Each row comes from the steps of one path. Every step used is in the known rows, and no mark comes twice. Write the path behind each row, first mark first.
Known rows
vuzok kolef dotafi sarokag mena: [-0.375 0.481 0.587 -0.658 2.213 3.128 -2.419 -1.927 1.991 2.972 2.255 -1.777 1.705 -2.870 0.878 4.451 2.149 0.017 -1.230 0.210]
mepo mena vuzok: [-1.298 2.261 0.482 0.040 3.799 0.563 0.176 0.084 1.045 4.046 1.698 2.091 -0.590 -1.596 -0.555 0.319 4.240 -0.114 -3.924 -1.090]
sarokag vuzok kolef: [0.104 1.383 0.487 -0.379 1.580 -0.409 -1.010 -2.883 0.537 3.020 2.737 -0.435 0.334 -2.250 -0.368 2.578 2.734 -0.892 -2.327 -0.910]
dotafi sarokag vuzok: [-0.418 0.546 1.066 -0.079 2.409 0.695 -1.546 -1.059 0.948 2.795 1.537 -1.359 0.618 -2.367 -0.370 0.984 0.230 -0.030 -2.219 -0.470]
mepo mena vuzok kolef dotafi: [0.248 2.299 -0.196 -0.384 3.502 1.989 -0.079 -1.870 1.401 4.384 2.641 1.566 -0.275 -2.239 0.149 4.115 5.131 0.238 -3.388 -0.492]
mepo mena vuzok sarokag kolef dotafi: [-1.654 2.074 0.751 -0.505 3.201 2.011 0.505 -0.952 0.879 4.335 1.846 1.251 -0.828 -1.592 0.155 1.904 3.687 0.709 -4.094 -1.383]
sarokag mena: [-2.457 0.741 1.095 -0.365 2.131 0.492 -1.567 -0.355 1.041 2.594 1.855 -0.220 0.842 -1.755 0.039 0.318 2.190 -0.926 -1.495 -1.097]
vuzok kolef mena: [1.054 1.501 0.608 0.119 2.696 -0.218 -0.967 -1.953 1.354 3.361 3.356 -0.657 1.322 -1.542 0.218 3.341 1.969 -0.931 -0.263 -0.505]
dotafi sarokag kolef mena vuzok: [-0.600 -0.476 1.821 0.298 3.216 1.691 -1.618 0.874 1.777 3.686 2.265 -0.643 0.604 -0.730 1.001 2.142 0.493 0.450 -3.336 0.273]
kolef dotafi sarokag mena vuzok: [-1.562 -0.261 1.014 -0.335 3.090 3.565 -2.195 0.641 1.871 3.109 1.558 -0.658 0.684 -2.077 0.594 1.730 2.265 0.509 -2.233 0.564]
dotafi vuzok sarokag kolef: [-1.610 0.345 0.979 -0.408 2.347 0.398 0.381 -1.150 0.341 2.746 2.672 -1.257 -0.073 -1.699 -0.224 0.387 -0.114 -0.155 -1.797 -0.660]
mena sarokag kolef dotafi: [0.193 0.738 0.664 -0.042 1.894 2.585 -1.676 -1.369 1.044 2.266 2.476 0.791 0.496 -1.623 0.457 4.590 -0.094 0.077 -3.835 -1.831]
dotafi vuzok: [-0.764 0.121 0.409 -0.126 3.107 0.164 -0.075 -0.617 0.688 2.534 2.793 -0.710 0.227 -2.020 -0.418 0.818 -0.321 -0.320 -0.608 0.040]
dotafi sarokag kolef: [-0.643 -0.224 1.434 0.106 2.533 1.451 -1.682 -0.438 1.296 2.691 1.790 -0.941 0.877 -1.849 0.429 3.075 -0.788 0.011 -3.139 -0.967]
mena dotafi: [-0.271 0.602 0.251 0.140 3.882 2.480 -1.053 -0.247 0.839 2.887 1.993 1.227 0.273 -1.882 -1.397 1.841 1.165 -1.302 -2.006 -2.250]
kolef mena vuzok: [-0.100 0.704 1.008 0.446 3.613 0.186 -0.647 0.611 1.219 3.486 2.711 0.495 0.295 -0.806 -0.078 0.576 2.177 -0.442 -1.287 -0.102]
sarokag mena vuzok: [-2.577 0.512 1.139 -0.247 2.604 0.986 -1.399 0.717 1.078 2.978 1.817 0.777 0.068 -1.256 -0.066 -0.587 3.947 -0.687 -2.913 -0.509]
mepo mena sarokag vuzok kolef dotafi: [0.318 3.543 -0.222 -0.701 1.737 1.957 -0.968 -3.666 1.089 3.801 2.373 1.183 0.056 -2.641 0.022 3.849 4.294 0.272 -4.766 -1.472]
mepo mena vuzok sarokag: [-1.189 3.404 0.440 0.015 3.717 0.432 0.764 -0.253 0.701 4.088 1.391 1.656 -0.722 -1.713 -1.306 -1.533 5.353 -0.229 -3.393 -1.524]
mena sarokag: [0.649 2.028 0.376 0.464 2.448 0.963 -1.433 -0.705 0.813 2.025 2.042 1.196 0.551 -1.751 -1.017 1.080 1.657 -0.857 -3.199 -1.968]

Write each row's path
[1.551 0.729 0.439 0.184 4.021 3.541 -1.909 -1.056 2.027 3.774 2.585 -0.634 1.513 -2.008 -0.333 3.838 1.432 -0.789 -1.484 -0.732]
vuzok kolef mena dotafi sarokag
[-2.048 0.116 1.299 -0.085 2.962 2.242 -2.150 1.209 1.658 3.010 1.284 -0.240 0.602 -1.754 0.106 -0.439 3.125 -0.116 -3.291 0.193]
dotafi sarokag mena vuzok
[0.519 0.653 0.307 -0.335 2.938 3.278 -2.026 -1.969 1.207 3.432 1.976 -0.428 0.538 -2.726 -0.953 3.043 2.055 -0.727 -3.504 -1.163]
mena dotafi sarokag vuzok kolef
[-0.073 1.847 0.644 0.329 3.325 0.325 0.079 0.064 0.402 2.942 1.884 0.737 -0.355 -1.538 -1.541 -1.041 3.754 -0.761 -2.078 -1.186]
mena vuzok sarokag
[-1.303 2.134 0.087 -0.170 4.263 2.586 -0.317 -0.605 1.121 4.021 1.529 2.152 -0.092 -2.092 -1.203 1.419 2.758 -0.758 -3.406 -2.597]
mepo mena dotafi
[0.714 1.194 0.277 0.167 2.913 0.581 -0.666 -0.947 0.934 3.168 2.809 0.991 0.027 -1.720 -0.591 2.456 4.255 -0.891 -2.924 -0.571]
mena vuzok kolef
[0.640 1.070 0.698 -0.227 1.915 0.783 -1.658 -2.405 1.105 3.051 2.162 -1.519 0.847 -2.681 -0.188 2.811 1.861 -0.324 -2.613 -0.238]
dotafi sarokag vuzok kolef
[-0.218 -0.274 0.083 -0.384 3.245 1.537 -0.103 -1.070 0.890 2.632 3.090 -1.127 0.363 -2.402 0.098 2.956 -1.127 0.282 0.433 0.432]
kolef dotafi vuzok
[1.456 2.057 -0.079 -0.401 1.321 1.885 -1.741 -3.379 0.835 2.674 2.872 0.240 0.445 -2.474 -0.155 4.121 2.616 -0.235 -3.357 -1.118]
mena sarokag vuzok kolef dotafi
[1.295 1.636 0.133 0.006 2.475 1.015 -0.912 -1.840 1.394 2.973 3.810 -0.514 0.935 -1.555 0.116 2.165 1.558 -0.419 -1.861 0.266]
dotafi vuzok kolef mena sarokag
[-0.288 2.738 0.126 -0.139 3.315 0.703 0.058 -1.319 1.223 4.325 2.324 1.891 -0.356 -1.846 -0.385 2.102 5.837 -0.363 -4.379 -0.892]
mepo mena vuzok kolef
[-0.655 -0.293 0.954 -0.298 2.300 1.524 -1.095 -1.421 0.908 2.737 2.632 -0.266 0.504 -1.773 0.804 4.925 -0.799 0.086 -1.830 -1.243]
sarokag kolef dotafi
[-0.702 -0.236 0.394 -0.149 4.294 2.436 -0.467 0.097 1.273 3.513 3.110 -0.374 0.457 -1.414 -0.447 1.044 -0.592 -0.554 -0.252 -0.195]
kolef mena dotafi vuzok
[0.844 0.249 0.495 0.105 3.396 2.525 -1.512 -0.807 1.479 2.629 1.941 -1.276 1.197 -2.658 0.012 3.874 -0.720 0.364 -0.454 -0.329]
kolef dotafi sarokag
[-0.092 0.868 0.073 -0.427 3.228 1.437 0.533 -1.445 0.514 2.621 2.802 -1.518 0.264 -2.517 -0.685 1.172 -0.092 0.174 0.874 0.027]
kolef dotafi vuzok sarokag
[-2.431 0.617 0.519 -1.025 2.440 1.972 -0.291 -1.090 0.836 2.736 2.501 -1.876 0.509 -2.396 0.040 -0.084 1.139 0.106 0.556 0.283]
kolef dotafi vuzok sarokag mena
[-1.869 1.286 -0.124 -0.518 4.453 2.752 0.458 -0.370 1.082 4.062 2.139 1.228 -0.446 -2.184 -0.939 0.716 1.494 -0.244 -2.946 -1.191]
mepo mena dotafi vuzok
[0.798 2.012 0.749 0.560 2.673 0.674 -1.519 -0.507 1.303 2.653 2.552 0.556 1.087 -1.116 -0.271 1.002 1.158 -0.686 -1.962 -1.315]
kolef mena sarokag
[-1.924 0.378 1.262 -0.236 2.491 1.704 -2.284 0.023 1.620 2.642 1.290 -1.258 1.352 -2.205 0.242 0.514 1.305 -0.320 -1.819 -0.426]
dotafi sarokag mena
[1.793 0.436 0.154 0.070 3.413 3.115 -1.490 -1.119 1.697 3.333 2.552 -0.384 0.583 -2.536 0.041 4.812 2.697 0.336 -2.281 0.485]
mena vuzok kolef dotafi sarokag
[-0.511 0.169 0.711 -0.165 3.369 3.244 -1.903 -0.496 1.031 3.143 1.336 -0.263 0.355 -2.422 -1.134 1.222 0.520 -0.503 -3.098 -1.325]
mena dotafi sarokag vuzok
[-1.392 0.378 1.361 -0.350 2.599 0.132 0.279 -0.968 0.772 3.307 3.173 -1.909 0.401 -1.057 0.494 0.311 -0.626 0.028 -0.524 0.031]
dotafi vuzok sarokag kolef mena
[-0.350 1.095 1.014 0.214 1.745 1.248 -1.648 -0.808 0.812 2.235 2.181 1.189 0.334 -1.287 -0.028 2.504 0.828 -0.546 -4.902 -2.230]
mena sarokag kolef
[-0.827 1.761 -0.514 -0.711 4.029 2.905 0.376 -1.849 1.237 4.372 2.776 1.108 -0.223 -2.489 -0.767 2.461 3.085 -0.489 -3.293 -0.998]
mepo mena dotafi vuzok kolef
